Known rows, with every way that one mark hangs from another
Q{D J R}: [  9.2 -10.8  -5.5 -15.3   7.5 -53.0   6.5  -1.8 -14.4   9.3  22.1   4.9
  22.3 -24.7  12.3  31.5 -10.8   1.3  -4.2 -19.3  -3.0  -0.7]
A{D Q{J} R}: [-29.1  30.4  13.9  23.7  20.3  37.4   4.5  18.6   1.3  -0.7 -10.3  -9.2
 -36.5 -16.1 -10.7   8.2 -12.0  14.6   3.6  16.9  12.6  16.9]
E{A{D Q{J}}}: [-20.9   1.1  11.5   1.9  10.2  51.3   6.4  12.6   2.5 -15.1  -2.3   4.1
 -21.0  19.1   9.1  14.9  -5.7  27.8   9.9  23.5  -4.0   7.4]
J{Q R{D{P}}}: [ 20.7 -26.2  -6.5 -22.2 -16.8 -34.2   3.1  -6.5  -0.4  18.5 -10.8   1.5
  40.3  24.3  14.9  -9.7  10.8 -11.9 -19.8  -0.5   9.0  -0.8]
R{D}: [  4.8  -7.3  -6.8   9.4   5.5   2.0  23.9  -1.3  -0.3   2.1  -3.0 -12.9
  12.8  -8.0   5.9   5.9  -1.1  24.9  -9.1 -13.9  -6.5  -3.8]
J{Q R}: [ 15.4 -39.5   4.7 -18.3 -25.6 -46.4   5.5  -6.2  -7.2  -3.5  -9.0   1.6
  24.0  22.0 -16.5 -11.5  20.8 -16.1 -15.4   6.9  61.8   3.1]
E{A}: [  2.5 -27.3   8.8   2.9  -8.6   8.1  11.7  -1.3   2.8 -21.0   0.6   3.5
  -3.1  16.7  -1.1   0.0   0.5  14.6  -4.1   6.0  -3.0  -3.6]
J{Q}: [ 10.3 -32.1   0.7  -5.3 -15.7 -11.5   2.4  -7.1  -4.0  -4.5  -5.2  -7.8
   2.0   6.5 -10.4   4.7  15.0   7.0 -11.3  -0.6  44.8  -2.4]
A{Q{D J}}: [ -3.2   6.2   6.2  -7.3  18.4 -12.9   0.8   3.8  -3.5  -4.2   9.0  -4.3
 -10.2 -11.6  -6.7  24.2  -1.9  16.9   2.8 -16.9  -0.1  -3.0]
A{Q{D}}: [ -5.5  11.3  -0.8   7.0   2.2   1.8  -2.2  -1.1  -1.6 -12.3   9.9  -3.8
 -13.0 -12.0 -25.5  -6.5  12.6   7.8  12.1 -11.8   9.0  -6.0]
A{D{P} Q{J} R}: [-21.1  34.6  10.9  26.3  24.2  41.1  -8.9  16.4   7.0  24.6 -10.6  -7.5
 -37.1  -8.1   5.7   2.9 -16.0   9.9   5.7  11.3 -12.7  16.3]
A{D R}: [-25.6  21.9   2.2  35.4  -7.0  15.0  12.1  13.7   2.1   6.8 -12.7 -10.0
 -14.3 -17.3 -11.1 -17.9  -6.4   9.4  11.1  19.5  18.1  15.6]
J{Q R{D}}: [ 12.7 -28.2  -2.3 -23.3 -21.1 -40.7  16.0  -4.0  -5.8  -6.1  -9.4  -0.8
  44.2  17.2  -1.6  -6.4  15.5  -7.8 -21.2   2.8  38.7  -0.7]
Q{R{D}}: [ 11.2  -6.8 -11.9   3.1   4.2   5.6  21.2  -3.7  -9.1   4.4  10.1  -7.0
  22.7 -24.7  12.2  12.5  -3.4   2.4 -14.3 -13.5  -5.5  -3.3]
Q{D{P} J R}: [ 15.9  -9.0  -9.1 -13.2  11.5 -40.6  -6.5  -0.4  -8.4  33.5  20.8   5.1
  18.7 -18.7  26.9  25.4 -15.8  -3.3  -2.9 -22.3 -30.4   1.4]
P{R}: [ 17.6 -34.1  -5.9   3.0  15.7 -18.9  10.2 -20.4   6.1   2.1  -3.9 -15.2
  -4.1  -5.6 -14.3 -10.3  -2.0   3.8   5.6 -17.1  36.0 -10.7]
D{P}: [ 15.4 -17.2  -2.0  13.3   5.9   5.9  -0.3  -3.6   4.8  25.2  -5.5 -11.9
  -9.1   3.4   5.2  -7.0   2.0   8.4   2.5 -11.8 -14.2  -2.7]
P{J{Q R{D}}}: [ 13.4 -10.8  -2.3 -26.3 -13.6 -27.5  11.5  -6.4  -6.3   5.6 -21.9  -2.1
  32.1  26.0  -0.5  -1.7  21.6 -13.7  -4.8  -3.0  31.6  -2.0]
E{A{R{D}}}: [-15.6   8.5   9.6   8.9  -7.0  -2.8  17.5   6.4   5.8 -33.3  -3.1   2.3
   6.7  -1.8   3.5   3.8 -17.1  11.8 -19.3  11.4 -25.2   1.3]
E{A{D Q R}}: [-37.3  32.7  14.5  26.7  -9.2  49.0   1.6  16.0   6.5 -30.9  -6.1   4.2
 -35.1   0.0 -17.1 -17.1  -2.7   6.2  12.5  34.5   8.5  11.9]
E{A{Q}}: [ -4.3 -11.1  12.5   4.6  -0.1  40.6   0.1  -0.6   2.7 -36.3   3.0   2.2
 -25.1  15.0 -13.8  -2.3   7.0   9.6  -1.3   9.2   4.6  -5.4]
A{D Q}: [-17.1  16.0  -1.1  27.5   4.6  57.8   7.3   8.4   1.6   2.6  -6.4 -12.5
 -28.7  -2.8 -14.9 -15.2  13.1  17.0  21.8  13.6  26.4   5.7]
P{J{Q{D} R}}: [  6.8  -6.4  -2.7 -31.3 -27.0 -71.4  -5.2  -5.7  -8.5   2.8 -11.6   9.9
  28.5  22.2 -22.0 -10.0  25.8 -22.9  14.0  -0.7  43.0  -0.2]

Rows
[ 16.5 -14.7  -5.4  -4.4  -0.4 -21.0  12.8  -1.3   2.1  26.6 -12.0  -4.1
  31.8  14.2  12.7 -17.5   2.2  -3.9  -9.9  -9.2 -20.4   0.9] | J{R{D{P}}}
[ 15.5  -4.5 -14.2  -3.8  26.5  -4.2  17.5 -20.4   6.9  12.3 -15.7 -19.5
   4.9  -2.5   0.1   3.1  -3.3   6.4  13.6 -26.7   4.6 -15.2] | P{J R{D}}
[-23.0   8.6   4.9  15.9  -8.6  62.8   3.8  10.3   3.3 -23.3  -3.0   4.3
 -24.3  16.6 -10.0 -12.1   6.4  19.5  18.1  27.7  11.1   4.9] | E{A{D Q}}
[ 14.6 -14.5  -6.1 -10.2  20.2 -10.0  23.6   0.5 -11.8   9.9  12.7  -6.5
  25.6 -20.9  28.1  40.6 -17.9  11.1 -22.4 -20.0 -17.2  -0.7] | Q{J R{D}}
[ 10.0   8.1  -4.0  -9.5  19.9  -7.1 -16.2  -0.4  -8.8  20.7  22.2   5.3
  -3.4 -20.3  11.2  23.1  -9.4  -9.2  -0.1 -21.1 -23.6  -0.9] | A{Q{D{P} J R}}
[ 18.7 -13.8 -15.3 -16.7 -22.3 -39.2 -19.1  -8.8 -10.2  18.6  17.9  10.1
  26.5 -11.3  10.4   4.2   6.5 -22.1  -2.5  -9.8  10.9  -3.2] | J{Q{D{P} R}}
[ -7.9  10.9   4.9   9.7  -1.7   7.9   3.5   5.5  10.7 -10.5  -5.0   3.2
   5.0   2.1  18.5  -3.0 -20.4   6.7 -18.2   7.9 -54.4   1.7] | E{A{R{D{P}}}}
[ 25.6 -12.8  -7.4 -12.4  -4.9   9.6 -16.0  -8.2  -8.2  29.2  -3.7  -2.0
  -1.4   6.1  11.7   8.7  13.6 -26.0   3.0  -9.2  10.4  -4.2] | D{P{J{Q{R}}}}
[ -9.2  -1.7  13.1 -18.4  10.0  -9.4  -3.7   4.8   0.3 -29.4  14.0  12.7
  -7.6  10.3   0.4  25.2  -5.8  19.5  -0.2  -1.8 -17.1  -3.8] | E{A{Q{D J}}}
[ 23.2 -20.5   2.7 -20.7 -13.6 -26.3 -11.8  -7.4  -2.0  27.2 -22.2   0.0
   8.5  39.3  -4.1 -14.5  23.0 -28.0   1.7  -1.5  27.5   0.6] | D{P{J{Q R}}}
[-30.0  34.0  12.3  28.3  -5.3  60.2 -13.4  14.9  11.6  -8.3  -7.4   4.9
 -36.7   7.4  -3.9 -22.0  -6.5  -0.2  11.9  32.5 -18.9  12.5] | E{A{D{P} Q R}}
[  8.7  13.1 -10.2   3.7   2.8  10.3 -18.8  -2.0  -5.9  12.8  19.7   4.7
  -7.5 -23.6  -4.3  -4.2   5.6 -17.2   9.7 -14.9 -13.7  -4.4] | A{Q{D{P} R}}
[  1.7 -18.7 -12.8   5.6   0.3  13.5  -2.2  -9.1  16.0  12.6  -6.5   1.9
   0.0  22.6  13.1 -24.4 -11.3   8.7  23.6  14.9  -4.0  -3.6] | E{A{D{P{R}}}}
[-14.0  27.4  10.9  13.8   8.9  41.0  -5.0   7.3  13.0 -23.5  -2.7   3.0
 -17.6   1.2   7.8  -4.4 -13.1   1.0 -14.6   8.5 -48.2  -1.5] | E{A{Q R{D{P}}}}
[-30.8  14.2   8.0  23.1 -19.4  15.6  10.2  13.4   6.2 -18.1  -8.2   4.6
  -9.8   3.2  -5.7 -14.5 -10.1   9.6   9.2  35.1   3.2  12.3] | E{A{D R}}
[ 24.1 -17.5 -16.8 -15.0  -9.2  -1.5  -0.7 -10.4  -7.9  19.1   7.8  -2.8
  29.7  -8.3  28.8  14.1   1.9 -11.4 -22.8 -11.9  -2.7  -3.6] | J{Q{R{D{P}}}}
[ 11.2   0.9 -13.6 -23.4 -18.9 -32.9 -10.4  -9.4 -16.0   4.7   6.1   7.3
  18.7  -9.3  -8.2  11.5  15.7 -21.6  11.1 -10.4  33.9  -4.2] | P{J{Q{D R}}}
[ 29.6 -24.1 -10.7 -17.2  12.1 -12.8 -17.3 -26.2   7.1  26.2 -15.8 -12.0
  -8.5  20.0  -3.6  -4.3   7.6 -13.5  13.6 -17.0  30.7 -13.0] | D{P{J{Q} R}}
[-21.2  25.3  15.3  11.4   4.0  37.5   8.3   5.5   7.0 -46.9  -0.9   2.4
 -15.1  -5.5  -9.1   0.3  -8.7   5.8 -15.6  12.1 -19.1  -3.1] | E{A{Q R{D}}}
[  3.1   9.5  -3.9  -8.4  -7.0  13.6 -20.9  -1.6  -2.8 -13.5  24.2  20.5
  -3.9  -2.4   4.3  -2.8  -1.0 -18.9   7.9  -0.9 -30.2  -6.6] | E{A{Q{D{P} R}}}
[ 18.7   2.4 -16.9  -6.7  16.7 -34.0 -12.8 -20.1   9.5  34.5  -7.1  -6.8
  -1.3   1.3  -2.3 -14.0  -1.8  -7.2  33.3 -30.0  -9.7 -14.6] | Q{D{P{J R}}}
[-12.9  37.3   5.8  19.4   8.3  -4.6 -19.8   3.9   5.6   2.4   3.8  -0.6
 -25.7 -22.4 -21.9 -15.6  -2.9 -10.4   7.6  -5.2 -17.7   2.1] | A{Q{D{P}} R}
[ -1.8  18.1  -0.4  20.8   9.8   2.9   6.6   4.8   9.0  14.0  -8.8 -13.3
   0.8 -16.4  10.3  -4.5 -15.7   5.6 -15.2  -8.0 -38.9   2.2] | A{R{D{P}}}
[ 15.4 -21.7  -6.5 -26.9 -30.3 -71.5 -13.6  -6.1  -2.9  17.1   0.3  12.0
  37.1  19.5  -3.0 -19.8  15.6 -19.6  -2.2  -0.4  23.1   1.8] | J{Q{D{P}} R}
[  8.5 -23.9  -2.2 -26.1 -35.5 -78.1  -1.5  -6.6  -9.2  -5.8   0.9  11.2
  40.6  13.5 -19.7 -14.5  20.8 -17.9  -3.1   2.8  51.3   0.6] | J{Q{D} R}
[-14.2  11.0  -0.4  17.5  -3.4  69.5  -9.4   9.6   9.2   1.4  -5.9   4.2
 -26.3  21.9   6.4 -20.3   4.4  12.4  17.6  23.1 -18.5   4.6] | E{A{D{P} Q}}
[ -4.4  -2.0   7.4 -22.6   5.9  -9.1  -5.2   2.5  -9.9 -28.9  29.3  20.0
   3.8  -5.9   7.1  31.2  -9.8  -3.8  -4.7  -3.3 -11.6  -2.1] | E{A{Q{D J R}}}
[-19.2  28.9  15.6   4.7  19.9 -24.5  -4.3   8.1  -0.2 -14.4   6.8  -1.2
 -19.9 -23.6 -17.3  19.6 -12.0   6.6  -5.5  -7.1  -0.7   4.4] | A{Q{D J} R}
[  7.2   4.2  -3.1  -3.7   5.0  52.9  -4.0  -0.7  -0.6 -13.0  14.7   8.5
   2.4   1.3  23.4   5.9  -3.8  -7.9 -12.8  -1.4 -43.7  -6.4] | E{A{Q{R{D{P}}}}}
[  2.4   4.1  -0.5 -11.7  15.3 -16.6  -4.1   2.3 -13.6  -3.5  22.8   4.4
  -2.6 -25.8  -0.4  30.5  -4.7  -4.4  -1.2 -18.0   1.1  -2.9] | A{Q{D J R}}
[-23.4  18.8   5.3  25.3 -12.7  22.8  -2.9  16.0  11.4   4.1  -9.8   7.3
 -14.0  10.1   9.3 -20.0 -13.3   4.4   9.0  31.4 -25.2  13.5] | E{A{D{P} R}}
[-15.6  30.5   8.1  23.2  13.4  30.1  11.9   3.8   2.3 -21.0  -5.1 -14.5
 -20.3 -25.1 -16.8   0.9  -4.1   6.5 -14.1  -2.5  -5.1   0.7] | A{Q R{D}}
